Each row was made from one walk, in order. Every step used is in the known rows, and no mark comes twice. Write each row's walk.
Known rows:
zete/numo/deni: [-1.71 -2.76 -2.10 -0.22 -1.86 -0.85 -0.70 -1.20 -1.63 -0.33 -0.09 -0.55
 -1.17 -0.13 -0.09  1.19  1.23 -1.35  0.97 -0.68 -2.02  0.64  0.26]
numo/deni/febu/zete/duved/gilun: [-1.06 -2.32  0.44 -2.06 -1.64  2.72  0.85  1.21 -2.40 -0.05  0.33 -5.47
  2.48 -0.78 -2.46 -0.55 -1.49 -1.30 -1.18  3.71  0.25  0.76  1.03]
zete/duved: [ 0.11 -1.19  0.88  0.65  1.40  0.54  1.21  0.90 -0.38  0.63  0.33 -1.45
  1.98  0.13 -0.82  0.02 -1.26  0.23 -1.23 -0.47 -1.06 -0.18 -0.69]
numo/deni/febu/gilun: [-0.58  0.64 -0.38 -2.31 -0.53  0.75  0.90  1.01 -0.23 -1.44  0.50 -3.04
  1.08 -1.11 -1.05  0.05 -1.19  0.47  2.01  1.33 -0.47  2.27  2.87]
gilun/duved/zete/muridel/nuka/febu: [ 0.91 -2.11 -0.38  3.70  0.16 -0.84  1.16 -0.10  1.96 -1.21  1.68 -0.89
  1.09 -0.84 -3.13 -0.22 -1.42  0.85 -3.09 -1.91  1.80 -1.74 -1.08]
gilun/duved/zete/numo/deni: [-1.36 -4.97 -2.69  2.84 -0.48 -0.92 -0.63 -0.39 -2.39 -0.68  0.35 -1.92
 -0.29  1.73 -2.38  0.45 -1.18 -0.91  1.32 -0.49  0.84 -0.79  0.07]
numo/deni/febu/gilun/duved/zete/muridel: [-0.36 -2.65 -1.05  0.56  0.13  1.03  1.29  3.16 -0.31 -1.56  0.52 -4.05
  1.51 -0.73 -3.30  0.16 -2.96  0.28  0.93  0.67 -0.15 -0.16  1.68]
muridel/nuka/febu/gilun/duved/zete: [ 1.74 -0.50 -0.48  3.80  1.51 -1.56  2.15 -0.53  1.85 -2.02  2.04 -2.63
  2.75  1.10 -4.18 -1.65 -2.75  2.59 -1.96 -1.51  3.91 -1.11  1.08]
nuka/muridel/gilun/duved/zete: [ 2.41 -3.58 -1.13  4.49  0.96  1.70  0.68  0.78 -1.68 -1.51  0.68 -1.79
 -2.38  1.32 -1.53 -0.99 -2.46  1.12 -0.67  0.92  3.48 -1.80 -0.08]
nuka/muridel/gilun/duved/zete/numo: [ 1.91 -5.02 -2.67  5.31 -0.03  0.82  0.81 -0.01 -2.22 -1.70  0.08 -0.99
 -2.47  1.18 -2.56 -0.11 -1.80 -0.24 -0.27 -0.04  2.39 -2.43 -0.47]
gilun/duved/zete/numo/deni/febu: [-1.38 -3.43 -2.10  1.51 -0.90  0.02 -0.11  0.27 -2.10 -1.20  0.20 -2.56
  0.51  0.13 -3.24  0.83 -2.15 -1.15  3.04  0.92  1.68  0.39  1.27]
muridel/gilun/duved: [ 1.92 -1.98 -0.40  2.57  0.71  1.10 -0.38  1.51  0.42 -1.14  1.61 -0.89
 -1.00 -0.02 -1.77 -0.22 -2.08 -0.08  1.31  1.21  2.38  0.44 -0.68]
muridel/gilun/duved/zete/numo/deni/febu: [-0.34 -4.14 -2.31  2.38 -0.70  0.65 -0.02  0.90 -1.98 -1.47  0.92 -3.51
 -1.08 -1.21 -3.47  0.60 -2.91 -1.51  3.81  1.65  2.77  0.63  1.25]
numo/deni/febu/gilun/duved/zete: [-0.27 -1.64 -0.93  0.72  0.77  0.69  0.97  1.85 -1.02 -1.69  0.83 -4.47
  1.82  0.69 -3.37 -0.67 -3.65  0.98  2.28  1.50  2.30  0.70  2.75]
numo/deni/febu/zete/duved: [-0.58 -2.45  0.58 -1.54 -0.88  2.77  0.79  1.08 -2.42 -0.22  0.41 -4.91
  2.88 -2.35 -2.26  1.02 -1.86  0.04 -1.08  2.64 -0.88  1.52  1.71]
nuka/febu: [ 0.88  2.04 -0.21  0.27 -0.88  0.14 -0.45 -1.38  0.39 -0.90  1.26 -0.57
 -0.40 -1.35 -0.87 -0.46 -0.75  0.23 -0.97 -0.14  0.66  1.17  0.57]
deni/febu: [-0.03  1.45  0.52 -1.28 -0.34  1.00  0.45  0.67  0.17 -0.48 -0.11 -0.75
  0.71 -1.55 -0.91  0.38 -0.96 -0.22  1.51  1.41  0.89  1.10  1.21]
numo/deni/febu: [-1.22  0.15  0.02 -2.35 -1.23  1.14 -0.24  0.33 -0.64 -0.69  0.45 -2.15
 -0.27 -1.60 -0.06  0.58 -0.46 -0.28  2.25  1.70 -0.15  2.39  1.65]
deni/febu/zete: [ 0.45  0.16  0.21 -1.31 -1.39  2.21  0.35  0.49 -1.02 -0.54 -0.47 -2.17
  2.06 -2.49 -2.23  0.77 -0.91 -0.15 -0.29  2.76  1.25  0.58  1.96]
muridel/gilun: [ 1.13 -0.58 -0.20  0.92  0.17  0.70  0.09  0.67  0.17 -0.36  0.71 -0.92
 -1.60 -1.14 -0.40 -0.12 -0.80 -0.33  0.81  0.69  1.11  0.41 -0.17]

Which walk is each row?
[ 0.06 -2.57  0.35  0.14 -0.42  1.63  1.10  0.92 -1.67  0.59 -0.13 -3.32
  2.63  0.81 -2.47 -1.21 -1.06 -0.92 -3.44  1.98  0.36 -1.60 -0.75]
febu/zete/duved/gilun
[ 0.29 -2.31 -0.59  3.00  1.26 -0.06  0.04  0.88 -0.73 -0.25  0.34 -1.47
  0.95  1.81 -2.33 -0.67 -2.34  0.50  0.37  0.18  2.90 -1.50 -0.14]
gilun/duved/zete
[ 0.10 -3.31 -0.66  2.81  0.68  0.30  0.41  2.17 -0.14 -0.20 -0.01 -0.92
  0.45  0.25 -2.29 -0.01 -1.71 -0.23 -1.06 -0.68  0.38 -2.42 -1.21]
gilun/duved/zete/muridel
[ 2.26 -1.37 -0.63  1.50 -0.42  1.76  0.45  0.04 -1.02 -1.17  0.29 -0.51
 -3.26 -0.60  0.58 -0.25 -0.13  0.58 -1.01  0.75  0.56 -0.32 -0.10]
nuka/muridel/gilun
[-1.56 -1.77 -2.22 -0.17 -0.69 -0.71  1.55  0.10 -1.69 -1.06 -0.56 -3.71
  1.13 -0.63 -2.76  0.20 -1.51 -0.62  2.22 -0.06  0.06  0.14  3.10]
duved/zete/numo/deni/febu/gilun
[-1.64 -1.29 -1.72 -1.58 -2.22  0.06 -0.17 -0.58 -1.36 -0.93 -0.17 -1.33
 -0.38 -1.81 -1.02  1.48  0.27 -1.55  2.62  0.79 -1.18  1.83  1.54]
zete/numo/deni/febu
[-0.30 -2.08 -2.18  0.13 -0.96  0.21  0.33  1.02 -0.65 -2.36  0.74 -2.37
  1.65 -0.20 -3.37  0.90 -1.83 -0.41  3.02  1.02 -0.24  1.74  2.00]
zete/numo/deni/febu/gilun/duved
[ 0.34 -3.11 -2.42  3.80  1.05 -1.37  1.41  0.77 -0.80 -1.18 -0.13 -1.73
  2.16  2.11 -4.21 -0.30 -2.34 -0.01  0.58 -1.21  1.45 -2.25  0.69]
febu/gilun/duved/zete/numo
[ 0.45 -2.63 -0.63  2.19  0.31  0.59  0.98  1.88 -0.02  0.17 -0.19 -1.81
 -1.61 -1.90 -1.19 -0.03 -1.16 -0.89 -0.81 -0.65  0.02 -2.22 -0.74]
duved/zete/muridel/gilun
[-0.09 -1.25 -1.38 -0.58 -2.37  1.18  0.48 -0.40 -1.70 -0.83 -1.07 -1.34
  2.06 -2.57 -3.20  1.60 -0.16 -1.47 -0.04  1.87  0.27  0.03  1.67]
deni/febu/zete/numo
[ 0.56 -2.54  0.66  0.82  0.48  1.66  1.17  0.74 -1.70  0.45  0.15 -3.05
  3.39 -0.73 -2.29  0.40 -1.34  0.32 -3.39  0.88 -0.71 -0.84  0.04]
febu/zete/duved
[ 0.27 -3.17 -0.08  0.40 -1.16  0.32  1.34  0.34  1.00 -0.19 -0.24 -0.28
  1.86 -2.21 -1.52  1.26  1.83  0.36 -4.56 -0.60 -1.45 -2.16 -0.79]
febu/zete/muridel/nuka
[-0.79 -4.46 -2.99  2.83  0.16 -1.24  0.55  0.47 -1.90 -1.38  0.43 -3.07
  1.12  2.09 -3.40 -0.13 -1.96 -0.17  1.10 -0.93  0.43 -1.01  1.31]
febu/gilun/duved/zete/numo/deni
[ 0.80 -2.82 -1.05  2.88  1.39 -0.03  1.50  2.87  0.39 -0.88  0.08 -2.01
  1.78  0.81 -3.18 -0.43 -2.39  0.49 -1.33 -1.09 -0.02 -2.63 -0.04]
febu/gilun/duved/zete/muridel
[ 0.97 -1.74 -0.34  0.74 -0.55  1.06  0.38  1.93  0.86 -0.31  0.44 -0.41
 -1.93 -2.69 -0.20  0.61 -0.12 -1.09 -0.57 -0.23 -1.57 -0.61 -1.24]
zete/muridel/gilun
[ 0.98 -0.33 -0.33  1.68  1.67  0.61  1.74  2.21 -0.12 -1.43  0.22 -3.15
  2.93  0.70 -4.09 -0.91 -4.10  1.08  1.64  1.13  3.43 -0.50  2.18]
deni/febu/gilun/duved/zete
[-1.30 -4.08 -2.37 -0.03 -2.93  0.27 -0.78 -1.44 -2.94 -0.53 -0.33 -2.10
  0.06 -0.98 -1.52  1.47  1.18 -1.31 -1.22  0.64 -1.62  0.14  1.03]
febu/zete/numo/deni
[ 2.15 -0.58 -0.26  2.27  0.08 -0.59  1.69  0.78  3.38 -2.49  2.22 -0.65
  2.23 -1.07 -3.26 -0.14 -1.10  1.58 -3.04 -1.91 -0.29 -0.47 -0.33]
zete/muridel/nuka/febu/gilun/duved
[ 0.55  0.20  0.24  0.65 -1.14 -0.74  1.14 -0.91  2.70 -0.95  1.36  0.59
  0.29 -2.66 -0.88  0.43  1.01  0.54 -3.38 -2.11 -1.23 -0.38 -0.94]
zete/muridel/nuka/febu
[ 0.97 -4.22 -0.90  0.18 -2.11  3.76 -0.59  2.89 -0.97 -1.84  1.28 -3.78
 -0.30 -4.01 -3.13  1.63 -1.97 -1.03  0.13  3.52  0.10  1.33  0.73]
numo/deni/febu/zete/muridel/gilun/duved
[-1.00 -2.94 -0.02 -1.87 -2.35  1.41  1.11  0.62  0.31 -0.81  0.20 -2.45
  1.59 -3.67 -1.50  1.84  1.31  0.08 -2.25  1.13 -1.47  0.26  0.85]
numo/deni/febu/zete/muridel/nuka
[ 0.88 -1.27  0.67  0.98 -0.85  0.47  1.94 -1.23  0.36 -0.51  1.61 -3.44
  3.26 -0.44 -3.44 -1.50 -0.65  0.18 -5.57  0.72  1.79 -0.98 -0.68]
muridel/nuka/febu/zete/duved/gilun
[ 0.77 -1.42 -0.50  1.46  1.07  1.02  2.00  3.47  0.61 -1.28 -0.09 -2.68
  2.70 -0.78 -4.04 -0.10 -3.48  0.35  0.43  0.39  0.87 -1.45  1.15]
deni/febu/gilun/duved/zete/muridel
[ 2.25  0.46 -0.23  2.38  0.75 -1.09  1.28 -0.49  2.72 -2.61  2.73 -1.20
  2.56  0.40 -3.35 -0.94 -1.72  2.30 -1.77 -1.11  2.30  0.50  0.74]
muridel/nuka/febu/gilun/duved
